What can hang from each mark:
K_49: K_274
K_274: K_20 K_49
K_65: K_410 K_828
K_20: K_274 K_828
K_146: K_439 K_828
K_602: K_274
K_828: K_20 K_65 K_146

Known rows, with every way that one mark hangs from another:
(K_65 K_410 K_828): [-1.339, -3.072, 1.121, 1.199, 0.772, -3.922, 1.272, 2.787, -1.430, -1.623, 2.097, 4.052, 0.601, 0.261, -5.024, 3.119, 1.956, 2.301, 0.257, 1.744]
(K_49 (K_274 (K_20 (K_828 K_146)))): [-4.082, -5.984, -2.037, 2.495, 2.257, -4.479, 0.552, -0.919, 3.268, -5.163, 0.671, 4.035, 2.229, -0.171, -0.179, 0.403, 4.260, 0.759, 1.059, -2.531]
(K_146 K_439 (K_828 K_20 (K_65 K_410))): [-2.459, -6.878, -2.401, 4.223, 3.242, -3.610, 3.142, 0.968, -0.276, -1.355, 2.829, 3.614, -2.302, 1.085, -1.054, 3.885, 2.792, 2.211, 2.305, 1.963]
(K_828 K_20 K_65): [-2.245, -3.937, -1.775, 2.432, -0.225, -4.494, -1.194, -0.111, -0.411, -0.715, 2.234, 1.788, -0.538, 0.948, -1.159, 2.650, 4.338, 2.352, 0.178, 0.344]
(K_49 (K_274 (K_20 (K_828 K_65 K_146)))): [-4.974, -5.585, -0.545, 3.305, 2.315, -4.250, 0.598, -0.935, 2.128, -4.953, 0.876, 4.179, 2.996, 0.703, -0.246, -0.269, 3.315, 0.349, 1.385, -0.432]
(K_65 K_828): [-1.200, -1.804, 1.720, 1.748, 0.387, -3.440, 0.693, 0.533, -1.772, -1.978, 1.398, 2.970, 0.622, 1.229, -2.154, 3.185, 2.577, 2.105, -0.096, 0.191]
(K_65 K_410 (K_828 K_20 (K_146 K_439))): [-1.641, -5.124, -3.874, 2.147, 3.788, -2.724, 1.042, 3.204, -0.702, -3.421, 3.400, 3.752, -0.862, 1.092, -4.583, 4.876, 4.693, 0.054, 1.086, 0.158]
(K_65 (K_828 K_20 (K_146 K_439))): [-1.423, -3.895, -3.275, 2.693, 3.471, -2.369, 0.494, 0.796, -0.984, -3.884, 2.707, 2.543, -0.920, 2.071, -1.747, 4.947, 5.420, -0.221, 0.663, -1.495]
(K_146 K_828): [-1.465, -4.439, 0.942, 3.140, 1.186, -4.131, 2.483, -1.517, -0.325, -2.217, 1.475, 2.785, -0.560, 0.467, 0.339, 2.794, 2.859, 3.505, 0.450, -0.202]
(K_828 (K_65 K_410)): [-2.236, -4.098, 0.661, 1.622, 0.262, -5.385, 0.909, 1.935, -0.619, -0.978, 1.828, 3.375, 0.449, 0.286, -3.881, 0.849, 2.410, 2.355, 0.935, 3.498]
(K_602 K_274): [-1.275, -4.071, 0.923, 2.043, 0.450, -4.856, 0.585, 0.226, 3.305, -1.968, 0.467, 3.448, -0.866, -0.852, 0.221, 0.620, 4.076, 3.048, -0.898, -1.128]
(K_49 K_274): [-1.570, -4.130, -1.227, 0.252, -0.754, -5.392, -1.176, -0.533, 2.172, -3.098, 1.694, 1.670, 0.828, 1.056, -0.494, 2.741, 4.346, 3.201, 0.655, -0.462]
(K_274 K_20 K_49): [-3.183, -4.445, -0.892, 2.764, -0.507, -5.820, 3.322, 0.160, 2.522, -1.472, 1.040, 4.503, 1.264, -2.069, -1.164, -0.553, 1.756, -0.506, 0.961, -4.610]
(K_274 (K_20 K_828) K_49): [-3.349, -5.130, -1.062, 4.278, 0.865, -5.167, 4.299, -0.675, 2.168, -1.114, -0.785, 5.575, 0.577, -2.423, 0.008, -2.298, 1.651, -0.485, 1.072, -5.319]
(K_828 K_20 (K_65 K_410) (K_146 K_439)): [-2.615, -6.132, -4.228, 2.579, 3.303, -4.230, 0.726, 2.407, 0.148, -2.799, 3.085, 2.961, -1.005, 1.126, -3.366, 2.539, 5.189, 0.086, 1.764, 1.857]
(K_146 (K_828 (K_20 K_274) K_65)): [-3.208, -4.862, -0.130, 3.312, 0.148, -3.807, -0.439, -0.418, 0.155, -1.835, 3.031, 2.159, -0.754, 2.052, 0.636, 3.694, 2.578, 3.911, 0.355, -0.232]
(K_602 (K_274 K_20)): [-3.320, -4.887, 1.054, 2.855, 0.661, -5.147, 1.901, 0.405, 4.912, -2.258, 0.537, 4.929, 0.245, -1.768, 0.326, -0.125, 2.876, 1.809, -0.297, -2.402]
(K_828 (K_20 K_274)): [-2.095, -4.154, -2.771, 1.010, -1.283, -4.967, -2.403, 0.601, 1.943, -1.427, 2.412, 1.595, -1.192, 1.148, -0.760, 2.960, 4.808, 3.555, -0.266, -2.371]
(K_65 K_410 (K_828 K_146)): [-1.739, -3.502, 0.231, 1.276, 2.280, -3.554, 0.653, 3.069, -1.696, -3.683, 2.935, 3.898, 1.467, 0.296, -6.030, 3.223, 3.125, 0.984, 0.003, 1.720]
(K_274 K_20): [-3.296, -4.114, -0.070, 2.146, -0.059, -5.354, 1.768, -0.150, 1.931, -1.843, 1.020, 3.746, 0.889, -0.555, -0.867, 0.773, 2.870, 1.350, 0.735, -1.497]
(K_274 K_49): [-1.087, -3.555, -1.101, 2.074, -0.595, -5.654, 1.968, -0.100, 0.893, -1.121, 0.922, 2.969, 0.197, -1.185, -1.337, 0.249, 2.837, 0.764, 0.359, -3.321]

Rows:
[-3.677, -5.575, -1.327, 2.469, 0.816, -4.920, 1.244, -1.280, 3.393, -3.048, -0.121, 4.201, 1.350, -0.231, 0.797, 0.353, 3.166, 2.081, 1.318, -2.489] -> (K_49 (K_274 (K_20 K_828)))
[-2.897, -3.631, 0.949, 3.471, -0.332, -5.041, 1.743, 0.041, 0.593, -1.331, -0.372, 3.996, 0.357, 0.394, 0.304, -2.398, 1.342, 1.070, 0.585, -2.473] -> (K_20 (K_274 K_49) (K_828 K_65))
[-4.567, -5.127, -0.242, 4.983, 2.338, -4.592, 3.644, -0.298, 0.728, -3.003, 0.182, 5.564, 2.239, -1.470, -0.972, -2.798, 1.863, -2.090, 1.203, -3.315] -> (K_274 (K_20 (K_828 K_65 K_146)) K_49)
[-3.722, -5.536, -1.879, 4.362, 2.382, -4.889, 3.766, -0.388, 1.970, -3.208, 0.005, 5.448, 1.608, -2.404, -0.945, -2.259, 2.812, -1.677, 0.757, -5.420] -> (K_274 (K_20 (K_828 K_146)) K_49)
[-2.376, -5.223, -1.021, 2.304, 3.467, -4.506, 2.444, 2.286, -0.319, -3.498, 2.151, 3.516, 0.068, 1.440, -3.281, 0.871, 3.932, -0.043, 2.031, 3.473] -> (K_828 (K_65 K_410) (K_146 K_439))
[-1.933, -3.996, -0.640, 2.757, -0.267, -5.243, 1.817, 0.035, 1.674, -1.390, -0.513, 4.009, -0.369, -0.475, 0.234, -1.689, 2.335, 1.546, 0.281, -4.573] -> (K_20 (K_274 K_49) K_828)
[-1.899, -2.918, -1.704, 1.866, -1.222, -3.879, -0.618, 1.904, 0.359, -1.537, 2.680, 3.031, -0.011, 0.460, -2.234, 3.434, 2.217, 1.146, -0.384, -5.069] -> (K_65 (K_828 (K_20 (K_274 K_49))))
[-2.156, -3.876, -1.491, 0.695, -0.344, -3.746, -1.617, 3.874, 0.090, -1.428, 3.387, 3.436, -0.337, 1.049, -4.653, 4.680, 2.706, 3.169, -0.165, -0.419] -> (K_65 K_410 (K_828 (K_20 K_274)))
[-4.328, -4.459, 1.341, 4.326, 1.315, -4.397, 2.785, -1.040, 0.549, -1.425, -0.590, 4.865, 1.062, 0.020, 0.177, -1.499, 1.757, 0.940, 1.189, -0.225] -> (K_274 (K_20 (K_828 K_65)))
[-4.125, -5.406, 1.531, 5.613, 1.594, -4.748, 4.408, 0.008, 4.111, -1.343, -1.082, 6.875, 0.693, -2.810, 1.181, -3.612, 0.716, -0.352, 0.342, -4.201] -> (K_602 (K_274 (K_20 (K_828 K_65)) K_49))
[-3.226, -4.373, -2.902, 2.329, -0.208, -4.850, -1.472, 1.414, 1.126, -3.000, 3.364, 2.334, 0.912, 0.521, -1.940, 1.141, 3.862, -0.138, -0.026, -3.422] -> (K_828 (K_20 (K_274 K_49)) K_65 K_146)
[-2.181, -5.713, -2.686, 3.361, 1.892, -3.629, 1.482, -0.515, 1.703, -2.571, 2.200, 2.321, -2.803, 2.335, 2.132, 4.196, 3.965, 3.169, 1.363, -2.346] -> (K_146 K_439 (K_828 (K_20 K_274)))
[-2.640, -4.493, -0.113, 1.652, 1.786, -4.974, 0.430, 2.272, -0.759, -3.045, 2.719, 3.257, 1.450, 0.312, -4.852, 0.877, 3.558, 1.095, 0.584, 3.520] -> (K_828 (K_65 K_410) K_146)
[-3.377, -5.840, -0.077, 4.932, 1.529, -5.032, 4.321, -0.099, 5.170, -1.602, -1.319, 6.803, -0.023, -3.735, 1.195, -3.122, 1.667, 0.093, 0.082, -6.301] -> (K_602 (K_274 (K_20 K_828) K_49))
[-2.252, -5.431, -2.628, 3.339, -0.296, -4.586, 0.999, -0.089, 1.809, -1.603, 2.738, 2.896, -1.164, -0.453, 0.318, 2.958, 2.465, 2.583, 0.144, -5.373] -> (K_146 (K_828 (K_20 (K_274 K_49))))
[-4.503, -5.695, 0.666, 3.798, 1.746, -4.920, 3.247, 1.251, 0.694, -0.975, 0.022, 5.987, 0.898, -0.892, -2.601, -1.588, 1.158, 1.067, 1.635, 1.421] -> (K_274 (K_20 (K_828 (K_65 K_410))))
[-3.431, -6.048, -2.858, 5.057, 4.015, -4.502, 5.647, -0.530, 2.376, -3.763, -0.617, 5.614, 0.262, -1.297, 0.558, -2.248, 3.110, -2.876, 2.137, -5.373] -> (K_274 (K_20 (K_828 (K_146 K_439))) K_49)
[-2.599, -4.312, -2.510, 2.499, 1.258, -4.225, -1.734, 0.234, -0.587, -2.744, 3.027, 1.831, 0.409, 0.977, -2.170, 2.575, 5.482, 1.069, -0.015, 0.240] -> (K_828 K_20 K_65 K_146)
[-3.163, -5.120, 0.172, 3.517, 0.162, -5.598, 3.250, 0.819, 5.492, -1.780, 0.432, 5.742, 0.597, -3.343, 0.046, -1.333, 1.750, -0.087, -0.142, -5.498] -> (K_602 (K_274 K_20 K_49))
[-4.761, -6.425, -0.424, 2.665, 1.215, -5.105, 1.643, 0.993, 2.493, -2.493, 0.672, 5.388, 1.929, -0.425, -2.128, -0.300, 1.461, 1.808, 2.019, 1.179] -> (K_49 (K_274 (K_20 (K_828 (K_65 K_410)))))
[-2.001, -4.341, -3.540, 1.561, -1.734, -5.553, -0.879, 1.090, 2.498, -0.950, 2.277, 2.379, -0.786, -0.357, -1.056, 1.647, 3.582, 1.685, -0.065, -5.386] -> (K_828 (K_20 (K_274 K_49)))
[-3.933, -6.448, -3.025, 3.188, 3.959, -4.083, 2.587, -1.102, 3.782, -5.613, 0.074, 4.305, 0.854, 0.816, 1.332, 0.302, 4.611, -0.414, 2.356, -2.524] -> (K_49 (K_274 (K_20 (K_828 (K_146 K_439)))))
[-3.579, -5.759, -1.913, 4.423, 4.493, -3.920, 4.208, -0.886, 1.836, -4.126, -0.466, 4.936, -0.177, 0.268, 0.770, -1.009, 4.314, -1.051, 2.001, -2.326] -> (K_274 (K_20 (K_828 (K_146 K_439))))
[-2.277, -5.633, -1.689, 4.720, 2.802, -3.171, 2.808, -1.446, -0.512, -1.772, 2.167, 2.597, -2.238, 2.051, 1.723, 3.954, 3.442, 1.988, 1.892, 0.313] -> (K_146 K_439 (K_828 K_20 K_65))
[-2.203, -5.785, 0.814, 3.956, 3.333, -3.971, 4.899, 0.688, -0.826, -2.079, 1.748, 4.073, -1.300, 1.385, -0.958, 2.151, 1.664, 1.984, 2.578, 3.521] -> (K_146 K_439 (K_828 (K_65 K_410)))
[-4.529, -5.386, -0.406, 5.149, 4.469, -3.647, 4.203, -0.725, 0.802, -3.880, -0.389, 4.922, 0.582, 1.185, 0.863, -1.534, 3.281, -1.497, 2.304, -0.232] -> (K_274 (K_20 (K_828 K_65 (K_146 K_439))))
[-2.177, -5.284, -5.394, 2.285, 1.462, -4.730, 0.530, 1.226, 2.683, -3.539, 2.478, 2.352, -1.245, 0.722, -0.442, 1.590, 5.163, -0.826, 1.066, -5.446] -> (K_828 (K_20 (K_274 K_49)) (K_146 K_439))
[-2.103, -6.046, -3.578, 3.927, 1.394, -4.120, 2.933, -0.229, 2.230, -2.081, 2.093, 3.054, -2.506, 0.701, 1.786, 2.989, 2.820, 1.271, 1.524, -5.420] -> (K_146 K_439 (K_828 (K_20 (K_274 K_49))))
[-3.480, -5.540, 0.735, 4.292, 2.001, -4.548, 2.868, -0.360, 4.650, -2.027, -1.232, 6.040, -0.398, -2.149, 1.375, -1.795, 2.904, 1.949, -0.178, -3.206] -> (K_602 (K_274 (K_20 K_828)))
[-2.460, -4.908, -3.530, 3.156, 2.875, -3.726, 0.250, 0.118, -0.069, -3.249, 2.504, 1.973, -1.000, 2.086, -0.662, 2.659, 5.859, -0.185, 1.308, 0.354] -> (K_828 K_20 K_65 (K_146 K_439))
[-3.741, -6.223, -0.756, 5.016, 3.125, -4.637, 3.814, 0.243, 4.912, -3.575, -0.460, 6.806, 0.969, -3.749, 0.138, -3.104, 2.963, -1.172, -0.267, -6.357] -> (K_602 (K_274 (K_20 (K_828 K_146)) K_49))
[-3.181, -4.693, -2.882, 2.468, 1.949, -3.883, -0.909, 1.017, 1.139, -3.766, 2.675, 1.736, -0.814, 3.267, -0.238, 2.424, 5.397, 0.493, 1.238, -0.330] -> (K_828 (K_20 K_274) K_65 (K_146 K_439))
[-3.533, -5.342, -2.798, 1.253, 0.651, -4.725, -2.516, 3.450, 0.795, -2.816, 3.958, 2.536, 0.502, 1.084, -4.522, 2.315, 4.361, 1.928, 0.238, 1.457] -> (K_828 (K_20 K_274) (K_65 K_410) K_146)
[-3.726, -5.259, -1.067, 3.731, 2.874, -4.382, 2.296, -0.756, 1.435, -3.646, 0.108, 4.748, 1.149, -0.793, -0.730, -0.977, 4.024, 0.293, 0.636, -2.274] -> (K_274 (K_20 (K_828 K_146)))
